Known rows, with every step that occurs
N B W: [ -0.3  17.2 -14.2 -17.2  -7.7  10.5   9.5 -23.0  -3.7   9.5 -12.7 -27.9
  26.9  -4.0   1.0   6.0 -18.7  13.9  16.6  -8.7  -7.7   3.7 -21.3  -0.5
 -11.0]
M W: [  1.1  10.6 -32.1  -5.3  -8.9   7.2  13.0 -20.8  -1.4  -3.2   6.9 -15.8
  20.8 -14.9  13.3  -6.8 -22.5  13.2  16.6  -8.4   2.6   1.1 -22.1 -15.5
  -5.0]
H G: [ 12.0  12.1 -34.1 -10.9  -4.7  -7.6  22.0 -13.4 -13.9  -2.4  19.9  -5.5
  -0.8 -24.6   6.2   2.3 -29.1  15.6  13.3 -20.7   7.6   4.7 -10.7  -9.2
 -10.0]
M S A C B W: [ -4.1  29.8 -23.6 -13.2   8.4   2.4  -3.8   2.6   8.9   2.6   1.2  -8.5
  29.9  10.1 -20.0  12.7   1.1   9.9   9.6 -16.2  10.8 -28.4 -17.9   8.5
 -14.7]
G H W M S A: [ 13.1   7.2 -31.9 -17.8  11.0  -9.1   7.6 -26.2  -5.1   7.6  25.9 -14.4
   4.2  -0.5 -23.0  -6.4  -7.2   6.8   8.1 -34.5  -8.1  -9.9  18.6 -18.1
 -13.6]
M S A: [ 11.7   5.5 -46.4  -5.9   5.5   8.6   9.5 -22.1   6.7 -10.3  26.3  -0.9
  14.5 -12.6 -13.5  -5.2 -11.7  14.5   7.3 -40.6  -1.6 -16.4  -6.0  -3.4
 -16.4]
V M: [ 19.3   3.2 -38.0 -14.9  12.9   4.2   8.6 -11.6  -6.1 -11.6  18.4 -12.2
   3.7  12.4 -13.7  10.9 -28.3  13.1  -0.1 -21.3 -14.2  -4.7   0.5  -9.8
 -18.9]
W M: [ 20.9  -0.4 -46.7 -10.4   7.2   4.8  17.8 -11.8  -3.2 -12.1  12.9 -10.4
  -4.7   2.9 -19.9  12.4 -23.9  14.4  15.6 -10.9 -12.4   4.7   5.2  -4.8
 -10.7]
B W H: [  6.1  20.8 -16.8  -0.1   6.4   3.4  21.1 -19.7   7.7  -3.7  -5.4 -20.8
  16.3  -5.9   1.9   2.2 -27.2   9.7   5.3 -18.4  -8.7  -0.8  -7.9 -12.1
   3.6]
N B: [  0.4   2.2 -36.6 -20.4  -5.2  17.3  17.7 -19.3 -15.4  -1.8   2.4 -25.5
  12.9  -3.6  -4.0   5.6 -23.4  15.6   8.9 -10.1  -8.5   4.6  -6.8  -6.6
 -10.6]
W M S A C: [ 19.8   8.9 -56.8 -16.6  25.2   4.5   3.6  -8.5   5.3 -19.7  20.6  -4.8
   2.4  13.8 -37.7  11.7  -1.8   3.3  15.1 -20.4   0.4 -19.7   9.0  -5.9
 -22.1]
G H: [ -6.1   0.9 -25.8  -6.2   6.0   3.0  22.2 -34.7  -8.2  -5.4  16.2 -15.1
  11.4  -1.0   5.9   2.7 -22.7  16.5   2.1 -21.8 -17.8  -1.4  12.0 -23.3
  -4.6]
G H W B: [-15.0   4.0 -17.5 -11.4  -9.6  -0.6  18.8 -18.0 -23.7  21.0   5.6 -26.0
  11.2   7.6  -3.0  -7.4 -25.7   4.8 -11.8  -7.1 -16.7   3.2   5.0 -16.5
   9.1]
A C B W H: [ -8.7  29.9 -15.7 -11.2   9.5   3.9  15.1  10.4  -1.4  -2.7 -15.4 -26.1
  18.3  18.8 -10.9  19.4 -19.0   7.5   0.4   6.0   1.6 -11.8  -7.8  -4.0
   4.5]
H W: [ -4.2  20.3 -23.4 -11.1 -12.3  -0.8  13.3  -7.8 -10.0  11.1  11.5 -11.2
   6.7  -8.2  16.8  -7.4 -26.8  15.9   0.5 -17.2  -2.3   5.8 -16.4  -9.7
   2.6]
W H G: [ 17.2  10.2 -35.4  -8.5   5.0  -6.1  32.5 -11.7 -12.7  -9.0  15.3 -15.7
  -6.3 -23.2  -2.5   2.2 -33.7   7.2   6.0 -20.6   2.7   5.0   1.4 -18.9
  -2.0]
B C: [ -4.8  16.7 -31.9  -2.4  19.2   7.3  14.9 -20.1   5.9  -8.4   4.1 -14.0
  13.0  -4.8   1.1  12.8 -23.6  22.9   9.2 -19.0 -11.5   2.4 -10.0  -2.1
  -5.6]
A S: [  9.0  13.3 -46.5  -8.8   1.2   9.8  14.7 -11.8  -3.4 -20.5  13.8  -6.4
  12.7  -2.2   4.4  -1.9 -21.1   6.8  10.1 -21.1  -5.0   3.7 -10.2 -14.3
 -18.9]
A C B N: [ -1.5  25.4 -37.1 -14.0  11.0   6.7   7.6   3.2  -7.7   8.3  -7.5 -21.5
  16.7   9.0 -10.6  27.6  -5.8   7.8   6.5  16.9   6.9 -11.2  -2.4   7.7
  -6.5]
G H W: [-12.6  15.1 -12.3 -13.7  -6.6  -5.4  18.4 -25.6 -15.5  14.0  13.8 -17.8
   9.4  -2.0  17.9  -7.5 -24.7  15.6  -2.7 -20.1 -11.1   3.8   4.2 -23.8
   2.8]
G H W M V: [ 14.2   7.9 -27.4 -20.4   4.2  -9.0   2.3 -13.0 -17.9  14.1  17.3  -8.0
   4.7   5.1  -6.0  -1.1 -24.7  15.4   5.2  -7.2  -6.8  10.0  -2.8 -14.2
  -0.9]
M S A C B W H: [  0.2  29.2 -24.3 -10.5  17.5   4.0   6.5   4.5   9.1  -6.1  -3.1 -20.2
  24.6  14.0 -28.7  11.7  -4.1   1.9   2.9 -16.4   8.3 -29.1  -4.9  -0.9
  -6.8]
N B W M S: [ 21.3  10.9 -22.3 -28.0  11.9   7.4  -0.4 -22.1   5.7   4.6  -5.9 -26.7
  23.8  -1.5 -28.3   1.9  -9.7  14.1  31.0 -17.5 -12.4  -0.2  -8.2  -4.3
 -21.4]

Rows
[ -3.8  14.8 -18.1 -10.2  -3.0  -2.9  14.0 -27.4 -19.4  36.0  -4.6 -33.2
  17.7  -0.3  -5.7   0.5 -14.4  -3.2  -7.4   2.3 -10.7   4.3   8.8  -7.9
   9.4]  G H W B N
[ 26.6  16.6 -56.6 -20.4  25.6   2.4  -1.1   2.2   0.7   2.7   4.8 -16.7
   9.5  12.5 -53.3  30.4  10.4   0.0  16.7   0.9  10.4 -23.1  12.2  13.8
 -21.0]  W M S A C B N
[  3.7   7.3 -23.6 -18.4   4.1  -9.2  16.6 -21.2 -15.8  10.9  15.3 -20.7
  -2.4   6.4  -6.2   0.6 -21.5  12.2   5.6 -12.8 -15.5   6.9  15.9 -22.4
  -1.7]  G H W M
[  8.1   7.7 -32.9 -10.2  22.2   6.6   1.0 -11.8  -3.3   0.2  -9.8 -30.7
  23.0  17.1 -26.7  12.6 -20.8   1.4   3.0   3.0 -11.8  -1.3 -17.4  -1.7
 -10.3]  V M W B C
[ -5.2   7.8 -35.8  -2.3  14.1  14.0  15.6 -14.1  -1.1  -1.5  -4.6 -21.2
  13.2   6.0 -17.5  14.1 -24.2  12.3  -1.4  -6.4 -16.2   2.8  -8.7   7.3
   1.6]  W B C
[  5.7  20.1 -26.1  -7.3  -9.7   0.9   9.4  -8.8 -14.2  34.8  -7.5 -24.7
  14.3  -5.9  -7.2   0.9 -17.9  -2.1  -2.7   6.2  -2.3   5.9 -11.4   7.6
   8.7]  H W B N
[ 17.2  -2.3 -37.8 -13.1   0.8   7.1   4.6  -8.8 -12.3   0.0   0.9 -25.9
  19.4  14.1 -24.5   3.6 -23.7  -2.6  -0.4   3.7  -7.6  -3.9 -13.6  -8.9
  -9.8]  V M W B
[ 16.4   7.4 -33.2 -14.5   6.8   2.5   4.0 -15.5  -4.7  -5.4  10.4 -18.2
  16.6   4.5  -4.1   1.2 -21.7   7.0   9.3  -9.1  -3.8  -3.6 -15.0 -16.5
 -18.1]  V M W
[ 15.4   8.5 -56.2 -21.8  19.2   5.4   3.5  11.2  -2.8 -13.9  15.3  -8.9
   3.1  20.9 -50.0  22.4  -1.1   7.0  12.7 -10.0   5.3 -24.7   9.4   5.0
 -21.0]  W M S A C B
[ -7.7  12.3 -32.4 -16.5  15.1  17.8  12.6 -23.0  -5.9  -2.7  -7.9 -31.1
  17.9   0.0  -6.1  14.5 -20.3  20.0  11.9  -8.6 -13.0   5.8  -9.9   1.7
 -11.4]  N B C
[ 16.3  11.1 -24.1 -23.5   2.0   5.9   9.4 -18.0  -3.6   5.8 -13.0 -30.5
  14.1   3.8 -23.4  15.1 -17.2  10.7  25.3  -1.5 -11.0   7.0  -7.6   2.1
 -15.9]  N B W M
[ 14.7  12.3 -34.2 -16.8  -3.0  -3.6  13.5  -3.1 -11.0   7.9  10.8 -12.6
  -4.9   0.8  -6.9   2.0 -23.8  11.9  10.7 -10.6  -6.9   9.3  -2.3  -7.5
  -2.0]  H W M
[ 10.1  35.9 -21.8 -18.1  15.6 -13.0  10.4   9.1  -0.8  -0.6   2.7 -17.5
  15.6  -5.2 -27.5  11.0  -6.4  -0.3   9.0 -17.9  23.2 -25.7  -8.0  -2.8
 -11.4]  M S A C B W H G
[  1.7  20.4 -14.1  -5.5  -0.2   4.5  21.4   2.5  -0.7   3.3 -10.3 -25.8
  18.2   2.7 -11.4  12.4 -25.3  13.1   2.7  -7.3  -5.1  -3.8  -8.1  -1.0
   6.8]  C B W H
[ 17.6  22.1 -40.4 -17.6   8.9  -3.6  -7.7  19.9  -2.1   2.0  -3.9  -1.2
  14.7  23.7 -40.0  34.3  -6.8   6.9  10.4   9.5  18.3 -16.6 -23.1  25.3
 -12.3]  S A C B W M V
[ 19.0  23.7 -36.5 -14.5  23.0  -2.8  -4.0 -12.5  17.4  -8.2   5.0  -7.1
  14.8  11.3 -30.8  12.4   0.8   1.8  21.5 -20.7   3.9 -21.1  -5.3   0.4
 -21.7]  B W M S A C
[  1.0   1.4 -34.8  -4.5 -13.3  11.4  14.9 -14.3  -9.1   3.4  -2.6 -22.0
  21.9  -4.8  -6.5  -4.4 -23.7   2.8   6.7   5.7  -1.7   1.0 -21.2  -7.7
   2.2]  M W B
